Each row was made from one small tree. The marks that hang from a mark follow it in brackets, in alphabetical order. Every link used is in the known rows. Write each row's tree.
In the rows, zero is written as 128.
Known rows
busub[nususez[tutuz[pigir[luzub]]] zalo]: [125  42 111 131 146 147 125 138  90 164 143 101 113 130 130 138 134 158
 127 125 145 132 130 157 130 127 135 123 120  86 146 141 132 115 124 154
 115 126  78 136 125 119 150 113 111 120 125 128 128 143 125 138 125 105
 122 144 106 123 123 144 165 134 100 147 126 145 126 123 143 144 164 121]
zalo[busub[nususez[sogades]]]: [139  85 126 123 129  93 111 130 134 151 106 143 128 119 117 120 144 153
 118 131 131 141 113 151 161 130 121 105 125 141 121 108 123 143 139 147
 110 126 149 117 138 142 156 137 112  95 139 115 127 127 124 130 132 161
 124 110 132 122 120 139 131 119 120 145 139 100 126 127 146 155 190 132]
pupe[napi]: [122 107 124 123 138 119  88 138  96 114 138 131 139 120 119 127 145  77
 111 141 124 122 125 137 152 135 122 140 145 217 118 131 125 138 160 134
 121 113 129 140 133 129 145 128 139 119 119 134 123 130 152 131 143 146
 127 125 138 102 120 135 145 107 108  95 131 120 131 141 120 140 199 144]
pigir[luzub tutuz[nususez[sogades]]]: [143 137 145 134 104 128 120 146 137  25 156 113 139 116 144 134 117 108
  89 153 115 123 132 117 112 122 127  91 142 165 122 157 135 117 137 124
 124 131 183 149 121 122 120 141 119 167 145 130 110 120 127 142 121 159
 134 129 121 135 144 110 119 123 117 127 118 108 134 160 121 117  72 134]
pigir[luzub tutuz[nususez]]: [140 117 134 134 114 146 105 158 137  30 169 106 150 117 143 135 116  89
 102 152 117 123 139 125 135 121 127 101 144 179 126 172 135 124 153 144
 125 128 154 162 119 108 120 143 113 154 139 125 118 122 122 149 123 132
 130 147 120 132 139 119 128 123  96 116 121 110 134 163 112 123 111 142]
pupe[napi[ripaduv sogades[pelog]]]: [113 104 148 137 115 116 133 115 142  84 143 150 134 118 110 121 120  96
 108 135 124 113 125 181 163 148 145 165 128 252 137 114 119 144 167 113
 145 130 126 161 143 126 160 125 145  96  93 124 131 128 116 126 103 158
 118 112 115 100 119 143 152  97 109 111 155 125 140 159 148 102 116 140]
nususez[busub[zalo]]: [115 115 126 129 134 134 110 140 114 146 104 127 129 123 124 130 141 111
 138 129 138 122 133 131 146 131 122 141 134 113 136 118 125 153 147 139
 114 111 102 110 126 125  90 128 124 107 126 126 144 109 122 133 136 102
 124 148 145 127 114 135 153 128 121 121 128 133 124 109 105 117 196 127]
busub[nususez[sogades[pelog] tutuz[pigir[luzub]]] zalo]: [126  69 121 138 137 147 160 118 127 191 130 122 106 135 130 133 128 171
 118 121 137 127 127 153 114 124 137 119 113  70 142 125 134 118 102 123
 126 134  98 130 135 129 175  98 117 137 119 120 125 143 131 121 118 143
 133 127 101 127 131 142 131 134 116 144 134 156 126  91 132 143  90 115]
pelog[sogades]: [131  94 124 122 130 139 130 129 121  48 134 134 140 116 137 116 134 102
 111 133 123 140 134 142 140 136 117 141 130 186 114 142 122 147 150 131
  94 116 158 157 132 124 114 142 118 115 117 126 139 135 122 128 121 140
 154 116 146 105 116 137 119 146 104 105 151 115 123 167 115 131 180 129]
busub[nususez[sogades] zalo]: [124  49 125 132 143 123 123 127 121 149 106 126 109 117 121 127 148 155
 128 134 139 132 122 169 146 133 124 143 126  92 152 108 129 140 128 134
  94 105 128 118 133 136 131 121 100 121 132 124 121 121 128 123 127 162
 133 127 125 119 115 150 154 151 107 145 138 136 125 118 127 138 203 127]
busub[nususez[sogades[pelog] tutuz[pigir]] zalo]: [131  99 109 127 136 142 155 109 141 223 105 129 103 136 113 126 138 180
 142 108 147 127 119 154 122 129 133 145 116  69 146 115 133 107  98 120
 125 126 101 119 138 132 176 108 108 127 114 125 126 146 137 109 122 135
 133 116 113 123 122 151 127 140 124 143 131 161 125  88 129 146 134 121]
nususez[busub sogades]: [126 158 136 125 135 106 121 124 120 119 100 142 136 124 126 126 135 109
 122 130 116 132 127 104 135 136 122 139 130 138 121 101 123 139 137 115
 107 125 155 117 131 139 100 142 149 127 139 138 129 117 126 125 136 139
 130 120 150 129 125 113 118 129 151 127 126 116 127 136 119 116 155 123]
tutuz[nususez[busub sogades[pelog]] pigir[luzub]]: [131 186 134 126 117 125 131 115 170 109 157 142 128 130 136 120 110 131
 143 129 109 127 133 102 114 114 133 138 132 140 120 141 130 137 117 126
 180 151 130 141 126 119 109 113 140 133 133 128 127 127 133 121 130 117
 121 120 120 147 143 124 115 140 147 117 126 129 126 165 136 131  49 127]
nususez[busub[zalo] sogades[pelog] tutuz[pigir[luzub]]]: [116 151 130 135 127 140 164 115 123 197 115 130 117 147 138 135 121 145
 126 113 136 120 133 107  99 126 139 116 120  64 125 114 129 128 101 103
 142 139  99 119 125 133 142 108 154 135 121 132 130 136 119 121 121  98
 129 133 121 141 130 118 121 117 153 135 118 146 129  73 113 117  56 113]
napi[sogades[pelog]]: [128 140 134 135 124 144 127 121 157  89 130 141 140 112 121 119 124 100
 113 136 126 124 132 164 160 137 120 137 129 211 121 129 118 135 171 130
 139 135 159 173 139 115 151 134 137 105 111 110 156 132 130 125 111 171
 131 127 123 112 125 143 135 122  91 113 157 139 127 167 107 123 126 139]
tutuz[nususez[busub sogades]]: [133 174 138 120 127 101 116 123 151 105 127 143 134 121 125 120 127 114
 148 134 119 131 126 107 124 126 130 148 134 141 125 117 126 131 126 119
 140 119 147 109 124 136  81 136 126 133 134 140 122 122 129 122 138 122
 124 117 144 129 129 117 114 142 155 127 125 111 129 142 137 120 138 132]
tutuz[nususez[busub[zalo] sogades[pelog]] pigir[luzub]]: [120 165 131 129 114 130 133 122 179 138 146 127 115 131 140 123 116 152
 149 125 132 123 135 110 111 114 140 139 129  92 135 139 131 146 102 124
 185 137  98 125 125 118 105 100 116 125 127 117 125 122 124 121 128  93
 122 130 117 148 137 135 134 142 135 126 123 135 122 120 132 123  90 124]
busub[zalo]: [122  88 118 126 128 142 105 135 110 110 121 114 132 115 125 127 142 105
 122 130 145 126 128 153 153 138 116 145 135 135 140 132 126 146 152 147
 125 107 103 136 130 116 130 129 117 104 127 116 142 108 124 133 124 117
 133 147 136 113 115 152 148 133  95 115 137 134 124 120 113 138 216 136]
tutuz[nususez pigir]: [144 157 113 107 127 130  82 125 143  72 155 128 139 115 119 115 122 115
 163 117 129 134 123 128 142 124 117 170 133 185 139 165 128 126 136 155
 181 128 115 148 123 109 112 135 112 115 128 129 135 130 134 131 134  91
 122 127 130 119 134 155 140 140 114 115 134 121 121 196 147 157 171 141]
busub[nususez]: [135  72 119 125 151 141 106 139 123 102 124 126 129 114 116 124 144 122
 130 136 124 134 129 161 164 133 120 141 133 157 137 133 128 132 159 157
  95 116 134 148 134 123 129 137 114 120 128 123 134 125 134 132 134 175
 130 132 129 110 124 146 150 149  96 124 137 134 123 163 131 158 209 133]
nususez[tutuz]: [134 152 121 127 137 142 120 129  90 124 115 126 146 129 123 130 132  92
 119 130 128 127 127 136 134 138 118 130 127 156 119 128 125 116 152 130
 101 126 144 134 129 132 148 150 145 124 121 135 143 131 129 129 130 137
 139 130 142 113 120 122 105 122 114 113 131 130 129 119 119 135 172 135]

Write each row's tree
[124 122 119 126 126 130 102 140 140 137 126 124 128 121 120 123 136 113
 162 128 141 125 135 126 139 124 129 152 137 113 141 134 129 150 134 143
 150 103  85 101 123 120  65 122 104 110 129 124 133 119 127 128 139  98
 118 145 140 134 115 145 150 142 124 118 124 127 121 118 125 123 204 135] | tutuz[nususez[busub[zalo]]]
[131 132 119 123 136 139 116 134  93  93 152 112 141 130 135 133 120 109
 113 130 125 131 130 126 127 130 122 118 131 148 121 153 129 113 137 140
 127 144 138 157 122 119 151 135 152 132 122 139 135 131 126 140 125 105
 129 139 122 123 135 121 129 111 119 122 127 131 129 151 135 140 117 129] | nususez[tutuz[pigir[luzub]]]
[114 133 129 127 129 115 142 126  89 163 121 117 115 140 143 138 125 150
 118 115 130 130 127 110 104 131 134 117 122  61 133 112 127 125 103 111
 129 129  99 102 121 139 108 118 146 127 130 143 123 124 121 131 123  82
 126 133 127 139 128 111 136 116 164 148 118 131 130  96 139 108 103 113] | nususez[busub[zalo] sogades tutuz[pigir[luzub]]]
[138 127 125 131 132 123 147 117 143 211  94 151 128 136 110 124 133 147
 123 122 134 132 118 146 141 130 126  97 114 124 107  98 127 117 122 121
  96 138 157 112 143 152 207 136 124 105 128 107 132 149 130 111 128 179
 136 100 126 121 118 129  87 115 126 132 136 120 130  78 132 154 134 130] | zalo[busub[nususez[sogades[pelog] tutuz]]]
[113 120 122 131 136 130 127 136  87 170 133 110 123 142 138 139 126 124
 129 117 143 125 134 115 120 128 129 129 128  84 129 131 128 128 121 135
 125 135  69 111 119 121 107 118 143 120 123 140 137 127 122 141 127  65
 118 149 127 135 126 122 146 115 137 135 115 139 128  99 132 113 128 119] | nususez[busub[zalo] tutuz[pigir[luzub]]]
[131 163 140 119 122 100 118 129 150  72 159 134 128 125 139 125 112 131
 139 128 114 132 128  94 112 121 134 140 136 138 126 143 128 138 113 135
 166 140 136 129 119 123  80 122 135 133 138 135 114 122 124 134 133 102
 118 125 126 143 144 119 133 130 157 135 117 112 128 164 154 128  95 125] | tutuz[nususez[busub sogades] pigir[luzub]]
[117 143 132 132 135 110 147 126  92 190  84 133 122 139 123 135 140 133
 128 121 136 124 125 114 118 139 133 127 119  65 128  91 128 124 113  99
 101 108 112  85 128 146 113 130 136 132 131 140 130 132 120 120 130 110
 130 128 146 130 114 109 116 127 157 133 121 128 132  60 122  98 152 122] | nususez[busub[zalo] sogades tutuz]
[133 153 128 125 132 119 134 116  97  98 140 124 131 132 138 134 118 130
 104 125 121 130 121 118 111 135 127 114 123 133 119 135 126 109 119 117
 123 151 158 148 128 132 156 131 153 139 128 138 123 138 126 133 122 120
 135 122 123 126 136 114 113 118 145 138 126 121 131 144 142 132  88 124] | nususez[sogades tutuz[pigir[luzub]]]
[135  94 125 129 148 125 143 118 105 160 104 136 122 128 118 130 140 144
 123 129 125 134 122 150 132 137 128 128 119 114 129 106 130 104 127 118
  69 120 150 120 137 150 160 138 127 144 131 142 123 141 137 122 132 166
 137 109 130 112 121 121 115 139 130 147 134 136 132 110 138 134 153 124] | busub[nususez[sogades tutuz]]
[134 114 121 130 124 121 149 122 143 183 130 141 123 140 127 127 121 171
 120 117 128 135 121 134 127 121 129  92 115 121 110 119 127 123 110 133
 124 156 136 130 137 136 213 120 132 107 128 111 131 150 123 125 124 149
 125 109 107 131 135 129 110 108 130 141 132 120 130 112 143 163  75 123] | zalo[busub[nususez[sogades[pelog] tutuz[pigir[luzub]]]]]
[140 158 140 140 102 152 149 135 171  57 158 119 141 120 142 130 110 109
  98 149 115 116 135 118 115 118 128  99 139 167 116 158 137 124 138 115
 133 136 187 163 126 118 142 134 122 167 139 118 121 117 129 130 119 178
 140 125 116 142 144 117  99 130 108 112 122 121 133 146  98 121  36 136] | pigir[luzub tutuz[nususez[sogades[pelog]]]]
[127  69 124 135 136 152 145 118 147 168 102 131 112 119 116 123 146 154
 128 132 138 125 127 166 142 132 128 139 123 106 140 114 131 140 130 127
 109 115 120 129 141 130 159 112  99 123 126 112 130 131 133 113 122 184
 138 124 117 118 118 160 134 155 101 128 146 153 125 103 110 142 165 125] | busub[nususez[sogades[pelog]] zalo]
[140 128 118 116 124 134  90 138 137  31 184 113 139 118 136 123 117 115
 136 133 122 132 133 130 133 120 123 146 137 181 131 174 129 129 138 160
 174 140 122 165 121 106 114 129 119 118 128 123 129 127 128 142 131  98
 120 136 117 126 139 141 146 139 104 116 130 117 126 201 144 153 129 140] | tutuz[nususez pigir[luzub]]
[128 152 128 118 127 124  99 142 135  74 173 121 136 125 137 124 118 115
 154 129 120 133 135 102 135 115 126 148 140 156 131 159 127 142 132 153
 170 142 110 139 117 109  76 122 130 123 132 134 128 117 126 141 135  88
 110 138 124 141 140 130 150 130 132 125 118 117 124 188 154 132 124 131] | tutuz[nususez[busub] pigir[luzub]]
[126  62 121 134 139 125 140 123 101 163 136 111 104 131 134 139 132 176
 123 122 138 135 123 152 112 127 136 119 116  64 145 128 133 111 105 134
 107 129  97 119 128 131 166 112 113 136 128 133 115 140 126 133 123 124
 125 128 109 124 128 136 152 134 126 158 126 139 128 104 151 132 134 116] | busub[nususez[sogades tutuz[pigir[luzub]]] zalo]
[115 162 128 138 129 140 165 109 125 212  78 140 121 144 119 132 131 126
 135 121 138 118 129 112 110 136 133 128 120  73 120  88 128 124 115  92
 111 122 126  97 133 143 132 120 144 136 121 130 137 131 131 110 126 135
 140 125 144 129 115 116  98 117 152 124 127 149 129  41 106 102 108 122] | nususez[busub[zalo] sogades[pelog] tutuz]
[119 125 147 143 104 112 135 151 147  86 143 109 123 124 150 138 120 132
 104 140 128 120 137 112 110 118 140  94 138  89 131 135 134 138 118 120
 127 118 127 109 114 124  82 130 111 153 146 131 105 110 113 141 125 110
 123 146 126 152 135 106 143 119 137 136 109 112 133 121 119  87  97 126] | pigir[luzub tutuz[nususez[busub[zalo] sogades]]]
[139 124 121 135 147 148 167 112 130 180  96 145 126 131 114 126 136 145
 130 129 125 131 124 148 132 134 126 128 117 117 120 101 131 108 126 110
  91 127 153 134 140 146 178 127 134 146 121 123 127 149 148 107 129 201
 147 109 127 114 123 130  94 146 121 135 137 146 129 104 116 137 124 125] | busub[nususez[sogades[pelog] tutuz]]
[121 185 136 126 132 134 151 114 144 137  99 153 132 130 119 121 128 111
 121 132 115 127 128 110 136 130 122 139 131 141 117 104 124 142 139 108
 131 135 159 126 135 137 114 134 152 136 130 122 142 114 137 114 135 160
 137 123 143 130 126 121  98 132 142 117 132 138 128 118 101 120  95 126] | nususez[busub sogades[pelog]]
[119 158 126 124 127 106 131 117 101 199  90 128 116 147 123 131 133 155
 149 103 142 132 120 110 105 136 132 145 119  59 134 107 126 119  94 111
 137 121  99  90 125 140 120 127 140 121 125 145 126 136 125 122 130  65
 124 128 143 133 123 122 127 126 166 147 119 134 126  96 137 110 137 117] | nususez[busub[zalo] sogades tutuz[pigir]]
[127 142 140 137 111 136 115 161 135  43 160 113 144 123 146 137 117  91
 113 147 117 126 143 102 128 116 130 105 140 157 118 160 132 135 149 139
 131 133 141 134 113 113  79 146 121 155 143 137 119 109 115 148 133 116
 121 148 127 144 140 105 137 120 118 114 112 111 133 151 114 103  99 131] | pigir[luzub tutuz[nususez[busub]]]
[137  71 118 124 135 115 112 142 112 156 140 125 131 134 127 131 127 150
 125 122 134 138 123 144 143 125 124  98 118 138 120 136 124 123 128 161
 116 150 116 129 131 127 179 132 122  95 127 123 132 144 116 144 126 116
 115 127 113 126 131 137 143 101 114 145 130 110 128 125 161 161 146 127] | zalo[busub[nususez[tutuz[pigir[luzub]]]]]
[124 187 132 131 126 131 161 117 118 148 123 140 128 148 134 131 113 134
 124 121 113 126 130  98 104 127 133 113 124 110 108 118 127 117 113 104
 132 155 142 133 129 136 140 122 170 144 122 136 134 134 130 121 127 118
 134 122 125 140 137  99  99 116 162 126 122 146 132 109 120 119  28 116] | nususez[busub sogades[pelog] tutuz[pigir[luzub]]]
[128 185 132 117 136 104 133 115 100 168 100 141 130 146 121 127 131 135
 148 108 122 132 118 101 108 135 126 145 118 110 123 108 123 110 104 109
 125 131 138 107 126 145 112 142 160 128 128 152 127 139 128 121 135  91
 124 116 144 130 130 108 112 121 177 141 118 129 128 135 145 121 117 120] | nususez[busub sogades tutuz[pigir]]
[133 176 145 131 110 109 124 135 149  92 121 128 136 127 130 127 126 120
 136 137 116 125 127  95 115 121 129 122 134 139 123 135 132 123 121 114
 134 120 164 113 121 130  79 152 123 159 145 137 111 120 124 129 136 123
 122 125 144 139 135 111 111 120 150 133 115 115 130 154 116 100 109 130] | pigir[tutuz[nususez[busub sogades]]]
[133 153 133 128 115 128 109 151 141  91 137 121 144 124 124 128 125  96
 136 137 123 126 136 106 132 120 123 127 140 156 126 155 132 129 145 135
 144 122 128 123 113 119  74 150 115 148 137 140 122 114 122 138 139 113
 123 139 144 137 132 118 124 125 127 122 111 117 124 155 118 108 137 135] | pigir[tutuz[nususez[busub]]]
[127 168 123 120 117 128 129 107 180 168 122 137 112 132 120 116 124 148
 172 107 137 128 128 113 115 118 134 169 130  97 143 127 128 146  96 119
 190 121  88 111 126 119 107 103 110 119 123 117 130 130 130 113 134  76
 122 126 131 140 130 150 137 144 145 123 128 144 120 116 126 130 114 127] | tutuz[nususez[busub[zalo] sogades[pelog]] pigir]
